Every row comes from one small tree of marks. The marks that hang from a mark follow it in brackets, in alphabetical order. Every link used is in the known rows. Which tree was each row made from?
In the rows, zero is written as 128.
Known rows:
gobubas(binu(somab(vireman(rafil) volap(tibad(pesomul))))): 48, 107, 146, 181, 161, 122, 124, 111, 125, 126, 120, 114, 65, 129, 129, 138, 145, 109, 114, 135, 141, 136, 136, 124, 154, 128, 94, 137, 144, 137, 127, 189, 117, 115, 150, 145, 125, 176, 103, 126, 137
volap(tibad(pesomul(fesim setulo))): 127, 87, 116, 147, 112, 145, 135, 113, 113, 119, 138, 125, 130, 132, 135, 137, 121, 136, 120, 131, 131, 119, 87, 127, 135, 108, 150, 131, 137, 147, 125, 119, 129, 114, 107, 111, 108, 116, 133, 138, 126
binu(gobubas somab(vireman volap)): 76, 119, 122, 182, 150, 106, 127, 128, 136, 151, 114, 138, 55, 147, 137, 130, 167, 135, 125, 135, 123, 143, 160, 141, 135, 127, 109, 136, 158, 139, 123, 203, 115, 136, 178, 135, 128, 183, 56, 127, 131
toma(fusu setulo(pesomul)): 105, 120, 146, 126, 142, 136, 123, 140, 136, 138, 121, 129, 128, 127, 137, 142, 136, 151, 122, 129, 109, 126, 137, 120, 130, 122, 150, 132, 123, 137, 132, 135, 131, 104, 115, 121, 133, 125, 105, 140, 128
fusu(toma(lapamuz setulo(pesomul(tibad)))): 146, 148, 150, 143, 102, 148, 112, 118, 132, 135, 135, 131, 166, 134, 126, 153, 126, 158, 121, 133, 104, 119, 130, 125, 129, 119, 160, 138, 103, 145, 136, 131, 132, 128, 94, 136, 162, 107, 82, 140, 130
renom(pesomul(fesim setulo)): 122, 109, 115, 122, 121, 129, 139, 149, 126, 136, 125, 120, 105, 147, 146, 134, 133, 128, 125, 129, 104, 126, 118, 132, 140, 110, 178, 122, 141, 145, 124, 149, 126, 121, 133, 116, 103, 125, 156, 136, 124
fusu(toma(setulo)): 127, 148, 121, 143, 135, 114, 125, 115, 129, 139, 140, 131, 158, 136, 127, 148, 128, 136, 129, 135, 90, 124, 140, 133, 130, 119, 149, 132, 109, 129, 132, 147, 132, 136, 103, 131, 152, 116, 128, 133, 131
fufop(fesim(pesomul(setulo tibad)) visuk): 174, 64, 116, 153, 122, 153, 123, 139, 142, 128, 142, 119, 150, 132, 142, 136, 72, 165, 130, 133, 160, 124, 119, 129, 140, 102, 186, 135, 138, 169, 133, 139, 127, 131, 145, 122, 129, 144, 179, 139, 119
fusu(toma(lapamuz)): 131, 150, 132, 171, 130, 133, 119, 110, 128, 123, 131, 114, 115, 120, 121, 148, 142, 128, 127, 134, 113, 130, 131, 133, 124, 129, 123, 138, 115, 162, 135, 158, 128, 144, 129, 140, 154, 106, 82, 153, 126
visuk(fufop(fesim(pesomul(setulo)))): 133, 107, 130, 141, 115, 102, 137, 126, 137, 143, 129, 118, 146, 122, 142, 135, 93, 117, 119, 132, 136, 134, 128, 140, 137, 103, 165, 130, 136, 157, 131, 163, 125, 128, 183, 122, 129, 130, 204, 142, 131
binu(gobubas): 115, 131, 131, 139, 148, 120, 133, 137, 129, 141, 131, 119, 106, 149, 130, 124, 134, 132, 132, 130, 107, 133, 142, 130, 126, 114, 133, 130, 131, 128, 131, 149, 128, 130, 151, 124, 123, 141, 100, 120, 131
ligimod(nubil somab(vireman)): 105, 113, 119, 139, 152, 143, 117, 113, 123, 132, 111, 140, 126, 146, 138, 124, 134, 127, 113, 128, 136, 133, 127, 115, 141, 122, 125, 131, 136, 163, 124, 152, 126, 127, 119, 138, 126, 142, 119, 133, 127
pesomul(fesim setulo tibad): 185, 115, 122, 130, 80, 141, 129, 127, 117, 130, 125, 132, 147, 136, 141, 127, 139, 159, 128, 129, 121, 116, 106, 134, 129, 107, 165, 128, 150, 134, 124, 101, 130, 134, 105, 107, 103, 114, 126, 146, 121
somab(binu(gobubas)): 85, 126, 140, 157, 154, 106, 132, 140, 131, 144, 116, 97, 80, 161, 130, 127, 155, 127, 130, 130, 93, 136, 169, 127, 133, 121, 131, 129, 124, 115, 133, 157, 118, 136, 159, 127, 108, 141, 99, 110, 131
rifa(fesim): 132, 118, 150, 128, 107, 107, 122, 133, 132, 128, 129, 117, 119, 132, 135, 134, 114, 123, 130, 126, 139, 126, 123, 126, 132, 117, 167, 124, 149, 131, 127, 141, 130, 127, 142, 108, 114, 118, 170, 137, 120
binu(gobubas somab): 104, 135, 138, 157, 147, 129, 136, 163, 131, 157, 123, 125, 86, 155, 136, 127, 146, 127, 131, 132, 103, 139, 145, 133, 125, 118, 132, 129, 133, 130, 129, 165, 117, 119, 165, 118, 128, 159, 81, 122, 132
gobubas(binu(somab(vireman(rafil)))): 101, 146, 157, 143, 141, 121, 125, 154, 125, 148, 113, 108, 81, 136, 134, 129, 155, 113, 123, 129, 105, 136, 164, 133, 142, 124, 118, 123, 139, 123, 127, 170, 117, 127, 148, 126, 121, 168, 126, 125, 135
somab(binu): 100, 126, 135, 146, 134, 112, 127, 129, 130, 131, 112, 109, 99, 141, 129, 131, 146, 124, 126, 129, 111, 131, 155, 124, 134, 133, 124, 127, 120, 118, 131, 140, 117, 135, 137, 131, 113, 132, 125, 118, 129
somab(binu vireman(rafil) volap(tibad)): 63, 94, 133, 184, 157, 89, 109, 73, 134, 114, 104, 100, 72, 125, 131, 130, 189, 125, 122, 130, 121, 133, 160, 119, 144, 139, 91, 136, 134, 124, 131, 158, 118, 142, 129, 159, 100, 149, 99, 117, 126
renom(pesomul(tibad)): 114, 125, 126, 124, 126, 152, 124, 140, 129, 122, 126, 137, 129, 146, 132, 125, 105, 130, 126, 131, 140, 128, 108, 117, 137, 126, 147, 127, 128, 134, 130, 136, 130, 118, 124, 136, 130, 130, 155, 119, 132
gobubas(binu(somab(vireman volap(tibad(pesomul(setulo)))))): 66, 115, 138, 185, 139, 145, 123, 123, 124, 125, 124, 129, 56, 144, 142, 143, 140, 132, 113, 140, 152, 135, 135, 135, 154, 133, 108, 142, 151, 140, 120, 184, 115, 138, 131, 131, 132, 191, 78, 136, 133
volap(tibad): 110, 113, 133, 150, 134, 142, 119, 115, 128, 116, 137, 123, 122, 130, 133, 130, 134, 126, 130, 128, 135, 129, 119, 117, 126, 134, 127, 132, 120, 127, 129, 107, 127, 127, 112, 130, 123, 117, 105, 123, 124
visuk(fufop): 124, 139, 135, 124, 115, 106, 133, 116, 122, 136, 125, 137, 137, 122, 132, 132, 118, 113, 118, 131, 129, 130, 130, 135, 128, 131, 127, 129, 138, 113, 127, 135, 126, 129, 156, 131, 130, 132, 144, 130, 136
setulo(pesomul): 121, 124, 147, 112, 119, 121, 127, 137, 128, 135, 126, 134, 130, 126, 130, 128, 124, 135, 119, 125, 127, 129, 143, 125, 135, 128, 145, 123, 127, 124, 128, 112, 120, 110, 126, 128, 119, 134, 113, 117, 131
visuk(fufop(fesim)): 117, 137, 145, 125, 117, 100, 129, 117, 130, 143, 128, 126, 141, 115, 129, 130, 104, 117, 121, 130, 148, 130, 136, 124, 134, 123, 130, 128, 128, 136, 131, 142, 121, 113, 178, 128, 131, 134, 169, 142, 128
visuk(fufop(fesim(pesomul(tibad)))): 137, 106, 135, 144, 97, 113, 129, 115, 135, 136, 128, 130, 169, 120, 133, 129, 73, 117, 122, 132, 158, 131, 114, 125, 135, 103, 161, 130, 136, 152, 134, 148, 125, 115, 182, 131, 135, 111, 212, 137, 131
volap(tibad(pesomul(fesim))): 105, 83, 122, 149, 120, 136, 135, 107, 115, 117, 135, 125, 127, 127, 125, 136, 108, 120, 122, 129, 140, 123, 88, 117, 134, 110, 147, 128, 132, 147, 128, 123, 128, 98, 127, 120, 110, 100, 139, 130, 126
fesim(pesomul(setulo tibad)): 168, 98, 112, 146, 105, 148, 129, 135, 131, 121, 127, 133, 160, 139, 140, 128, 107, 145, 126, 133, 129, 126, 110, 137, 131, 106, 165, 133, 145, 150, 129, 131, 134, 144, 116, 120, 127, 120, 166, 130, 131
toma(setulo(pesomul)): 112, 126, 145, 99, 122, 127, 129, 140, 135, 147, 128, 134, 158, 136, 133, 136, 119, 141, 120, 126, 105, 121, 139, 128, 135, 122, 161, 125, 113, 116, 128, 123, 130, 111, 111, 123, 133, 135, 130, 115, 132
volap(tibad(pesomul)): 94, 99, 125, 146, 142, 148, 129, 110, 122, 112, 140, 131, 134, 129, 123, 133, 100, 120, 120, 132, 155, 125, 98, 116, 133, 128, 117, 134, 121, 140, 130, 126, 130, 109, 112, 133, 129, 123, 134, 119, 133
rafil(vireman): 100, 123, 141, 115, 114, 136, 135, 120, 124, 129, 136, 139, 130, 130, 132, 127, 149, 129, 131, 125, 142, 131, 136, 120, 117, 131, 124, 120, 114, 128, 124, 105, 128, 132, 140, 127, 113, 114, 102, 127, 135
bopi(rifa): 134, 129, 100, 123, 129, 120, 134, 121, 124, 132, 129, 127, 125, 136, 128, 118, 129, 124, 125, 125, 111, 127, 130, 129, 126, 134, 142, 127, 136, 141, 128, 135, 128, 114, 128, 130, 133, 132, 145, 132, 123
ligimod(somab(vireman)): 120, 126, 122, 140, 137, 127, 115, 111, 125, 131, 111, 131, 114, 143, 130, 133, 134, 137, 119, 132, 148, 131, 141, 122, 139, 126, 127, 124, 148, 145, 123, 150, 126, 137, 112, 137, 137, 141, 117, 126, 133

Write each row's tree:
137, 106, 153, 144, 95, 164, 116, 128, 130, 135, 113, 119, 130, 125, 138, 150, 149, 163, 124, 127, 105, 117, 99, 117, 124, 103, 170, 136, 130, 169, 132, 138, 138, 102, 121, 115, 124, 86, 86, 166, 117	toma(fusu lapamuz setulo(pesomul(fesim tibad)))
112, 102, 131, 143, 121, 95, 136, 119, 138, 142, 130, 117, 140, 116, 133, 134, 81, 98, 121, 131, 144, 137, 127, 130, 135, 107, 161, 127, 134, 154, 133, 168, 122, 113, 200, 131, 132, 117, 210, 135, 132	visuk(fufop(fesim(pesomul)))
121, 146, 151, 140, 124, 130, 118, 120, 137, 142, 132, 119, 143, 128, 127, 158, 133, 142, 119, 131, 88, 123, 141, 130, 132, 121, 157, 135, 98, 145, 135, 155, 129, 127, 111, 136, 158, 112, 80, 140, 129	fusu(toma(lapamuz setulo(pesomul)))
149, 62, 120, 154, 129, 145, 121, 129, 143, 128, 143, 119, 151, 127, 133, 133, 65, 148, 131, 131, 171, 129, 116, 121, 137, 102, 181, 132, 134, 171, 135, 141, 127, 117, 162, 129, 132, 126, 185, 128, 121	fufop(fesim(pesomul(tibad)) visuk)
66, 93, 119, 182, 154, 120, 122, 95, 129, 122, 117, 134, 92, 118, 127, 133, 146, 119, 112, 133, 154, 133, 118, 126, 145, 130, 87, 139, 143, 150, 127, 181, 121, 105, 141, 149, 125, 169, 105, 126, 135	binu(somab(vireman(rafil) volap(tibad(pesomul))))
80, 124, 130, 175, 152, 111, 133, 136, 139, 152, 121, 130, 67, 147, 136, 129, 165, 132, 129, 133, 115, 142, 148, 136, 133, 119, 119, 138, 144, 130, 126, 186, 113, 128, 180, 131, 125, 167, 51, 133, 129	binu(gobubas somab(volap))
144, 103, 112, 126, 108, 132, 145, 127, 114, 130, 129, 131, 138, 128, 130, 134, 111, 138, 117, 131, 126, 117, 101, 138, 137, 102, 151, 127, 145, 149, 123, 138, 129, 115, 126, 111, 112, 128, 158, 143, 130	tibad(pesomul(fesim setulo))
50, 90, 123, 193, 176, 113, 127, 104, 130, 137, 120, 125, 71, 137, 128, 131, 151, 122, 116, 134, 133, 138, 131, 130, 143, 119, 90, 140, 145, 149, 130, 200, 120, 106, 162, 147, 121, 179, 77, 116, 138	binu(gobubas somab(vireman(rafil) volap(tibad(pesomul))))
34, 78, 129, 194, 184, 89, 124, 78, 131, 122, 111, 99, 66, 144, 122, 130, 160, 124, 117, 133, 122, 134, 151, 123, 150, 123, 88, 139, 139, 134, 134, 197, 121, 123, 152, 157, 105, 166, 98, 106, 138	somab(binu(gobubas) vireman(rafil) volap(tibad(pesomul)))
64, 121, 158, 183, 154, 114, 115, 113, 132, 131, 118, 106, 53, 132, 141, 135, 183, 114, 123, 131, 121, 141, 156, 125, 147, 134, 105, 135, 139, 122, 127, 170, 114, 135, 144, 143, 116, 168, 72, 130, 127	gobubas(binu(somab(vireman(rafil) volap(tibad))))
73, 142, 146, 171, 131, 117, 122, 134, 131, 140, 114, 127, 49, 139, 137, 136, 160, 123, 122, 134, 133, 141, 164, 136, 147, 135, 113, 133, 152, 125, 121, 192, 110, 145, 164, 133, 128, 179, 76, 137, 129	gobubas(binu(somab(vireman volap)))
83, 135, 151, 164, 149, 105, 123, 128, 132, 144, 109, 110, 61, 128, 134, 133, 176, 115, 122, 131, 116, 139, 166, 135, 149, 129, 103, 131, 148, 123, 124, 192, 114, 136, 162, 140, 119, 181, 94, 133, 132	gobubas(binu(somab(vireman(rafil) volap)))
132, 131, 146, 144, 100, 117, 126, 118, 129, 148, 129, 113, 138, 126, 129, 160, 146, 139, 122, 130, 77, 120, 133, 131, 130, 105, 187, 129, 110, 157, 131, 151, 127, 117, 125, 123, 135, 89, 87, 150, 123	fusu(toma(lapamuz setulo(pesomul(fesim))))
88, 116, 138, 155, 163, 88, 126, 125, 129, 144, 104, 94, 78, 151, 128, 123, 169, 128, 127, 129, 83, 133, 180, 131, 138, 120, 113, 124, 134, 120, 134, 176, 123, 135, 155, 141, 100, 158, 124, 106, 136	somab(binu(gobubas) vireman(rafil))
127, 59, 118, 153, 151, 126, 129, 135, 146, 135, 142, 108, 124, 123, 134, 140, 73, 132, 130, 130, 156, 133, 131, 125, 138, 103, 177, 129, 129, 173, 136, 161, 123, 115, 182, 130, 130, 133, 184, 127, 120	fufop(fesim(pesomul) visuk)
63, 128, 161, 183, 145, 135, 121, 128, 135, 130, 127, 111, 56, 141, 143, 139, 166, 114, 128, 134, 132, 142, 141, 121, 141, 135, 121, 139, 132, 118, 126, 153, 109, 136, 151, 129, 128, 152, 50, 136, 123	gobubas(binu(somab(volap(tibad))))
62, 101, 135, 188, 147, 107, 115, 87, 137, 113, 115, 107, 73, 135, 136, 133, 172, 125, 125, 131, 130, 135, 145, 115, 140, 141, 109, 139, 124, 115, 130, 139, 115, 141, 135, 147, 108, 130, 71, 124, 122	somab(binu volap(tibad))
94, 148, 150, 149, 125, 135, 125, 162, 123, 147, 117, 124, 66, 146, 137, 134, 141, 118, 124, 133, 121, 138, 164, 132, 141, 132, 128, 125, 142, 128, 122, 169, 113, 135, 152, 120, 129, 168, 107, 127, 131	gobubas(binu(somab(vireman)))
67, 108, 130, 177, 172, 69, 122, 96, 134, 139, 101, 95, 58, 143, 127, 125, 187, 132, 125, 130, 94, 136, 182, 134, 144, 123, 98, 132, 143, 122, 132, 199, 118, 144, 167, 154, 101, 171, 90, 117, 133	somab(binu(gobubas) vireman(rafil) volap)
57, 124, 152, 189, 140, 131, 114, 121, 132, 130, 121, 123, 40, 143, 144, 139, 167, 119, 123, 134, 141, 143, 155, 125, 146, 141, 110, 138, 144, 128, 122, 169, 110, 144, 147, 135, 126, 169, 56, 134, 125	gobubas(binu(somab(vireman volap(tibad))))
105, 124, 133, 155, 147, 160, 117, 126, 140, 126, 118, 108, 108, 126, 133, 153, 150, 143, 133, 131, 106, 124, 108, 125, 118, 126, 121, 144, 110, 164, 135, 176, 145, 128, 125, 129, 150, 109, 96, 169, 120	toma(fusu lapamuz setulo)
76, 110, 128, 164, 151, 76, 119, 85, 133, 125, 96, 104, 78, 123, 126, 127, 181, 127, 120, 128, 117, 131, 167, 132, 147, 135, 93, 131, 139, 123, 129, 179, 120, 143, 146, 158, 104, 156, 119, 124, 131	somab(binu vireman(rafil) volap)
94, 121, 119, 170, 128, 113, 122, 119, 134, 136, 112, 146, 75, 126, 136, 133, 160, 132, 119, 133, 145, 137, 147, 139, 138, 139, 105, 135, 151, 138, 120, 183, 115, 133, 158, 140, 130, 169, 82, 135, 127	binu(somab(vireman volap))
159, 92, 98, 138, 106, 105, 135, 138, 135, 130, 131, 113, 122, 147, 149, 130, 101, 120, 125, 127, 108, 128, 118, 142, 132, 104, 215, 125, 170, 164, 127, 172, 134, 131, 148, 106, 118, 119, 218, 144, 119	bopi(rifa(fesim(pesomul(setulo))))
53, 98, 129, 191, 141, 101, 110, 79, 134, 111, 109, 115, 59, 137, 136, 134, 172, 130, 121, 132, 136, 136, 159, 121, 144, 146, 105, 138, 136, 125, 127, 155, 115, 149, 131, 153, 109, 147, 82, 120, 124	somab(binu vireman volap(tibad))
65, 99, 136, 196, 168, 107, 118, 108, 137, 141, 119, 117, 59, 141, 139, 128, 189, 129, 126, 132, 111, 142, 152, 130, 135, 126, 102, 139, 143, 135, 129, 185, 118, 128, 157, 143, 111, 172, 54, 120, 129	binu(gobubas somab(vireman(rafil) volap(tibad)))
75, 73, 118, 183, 135, 106, 128, 93, 122, 129, 114, 127, 89, 115, 130, 135, 155, 118, 113, 131, 139, 129, 105, 127, 145, 113, 115, 132, 152, 154, 124, 175, 118, 95, 154, 137, 104, 143, 115, 136, 129	binu(somab(vireman(rafil) volap(tibad(pesomul(fesim)))))
40, 113, 142, 187, 147, 137, 123, 117, 126, 125, 124, 128, 52, 138, 134, 142, 131, 114, 115, 138, 159, 139, 135, 125, 153, 134, 101, 139, 145, 140, 122, 188, 113, 125, 150, 137, 133, 175, 82, 127, 134	gobubas(binu(somab(vireman volap(tibad(pesomul)))))
39, 97, 133, 204, 163, 96, 114, 89, 135, 124, 113, 107, 41, 156, 138, 131, 181, 134, 127, 134, 116, 141, 171, 124, 142, 135, 105, 139, 138, 123, 130, 177, 115, 153, 152, 149, 103, 157, 50, 113, 127	somab(binu(gobubas) vireman volap(tibad))
52, 82, 130, 189, 184, 107, 106, 65, 132, 119, 94, 105, 85, 143, 141, 125, 194, 119, 110, 128, 126, 137, 145, 102, 153, 130, 101, 140, 127, 149, 131, 169, 115, 133, 126, 161, 98, 145, 81, 127, 124	ligimod(nubil somab(binu vireman(rafil) volap(tibad)))
78, 120, 136, 164, 147, 99, 126, 131, 128, 143, 109, 109, 62, 162, 130, 127, 156, 134, 128, 132, 99, 135, 182, 130, 136, 128, 124, 126, 135, 124, 130, 176, 118, 144, 159, 134, 109, 159, 103, 107, 134	somab(binu(gobubas) vireman)
43, 86, 118, 191, 147, 109, 118, 75, 128, 107, 111, 124, 72, 133, 126, 137, 137, 126, 112, 135, 158, 131, 138, 120, 150, 141, 91, 139, 139, 137, 127, 172, 118, 132, 136, 156, 117, 154, 107, 116, 133	somab(binu vireman volap(tibad(pesomul)))
161, 89, 109, 140, 86, 118, 127, 128, 134, 124, 131, 123, 144, 143, 139, 123, 87, 118, 127, 127, 131, 127, 101, 127, 132, 103, 212, 125, 171, 169, 129, 154, 134, 118, 148, 113, 122, 100, 231, 135, 121	bopi(rifa(fesim(pesomul(tibad))))
43, 90, 122, 200, 160, 128, 127, 112, 130, 133, 126, 141, 61, 147, 132, 135, 138, 127, 117, 137, 148, 141, 129, 129, 142, 126, 97, 142, 151, 151, 125, 201, 118, 116, 164, 140, 128, 179, 62, 120, 134	binu(gobubas somab(vireman volap(tibad(pesomul))))
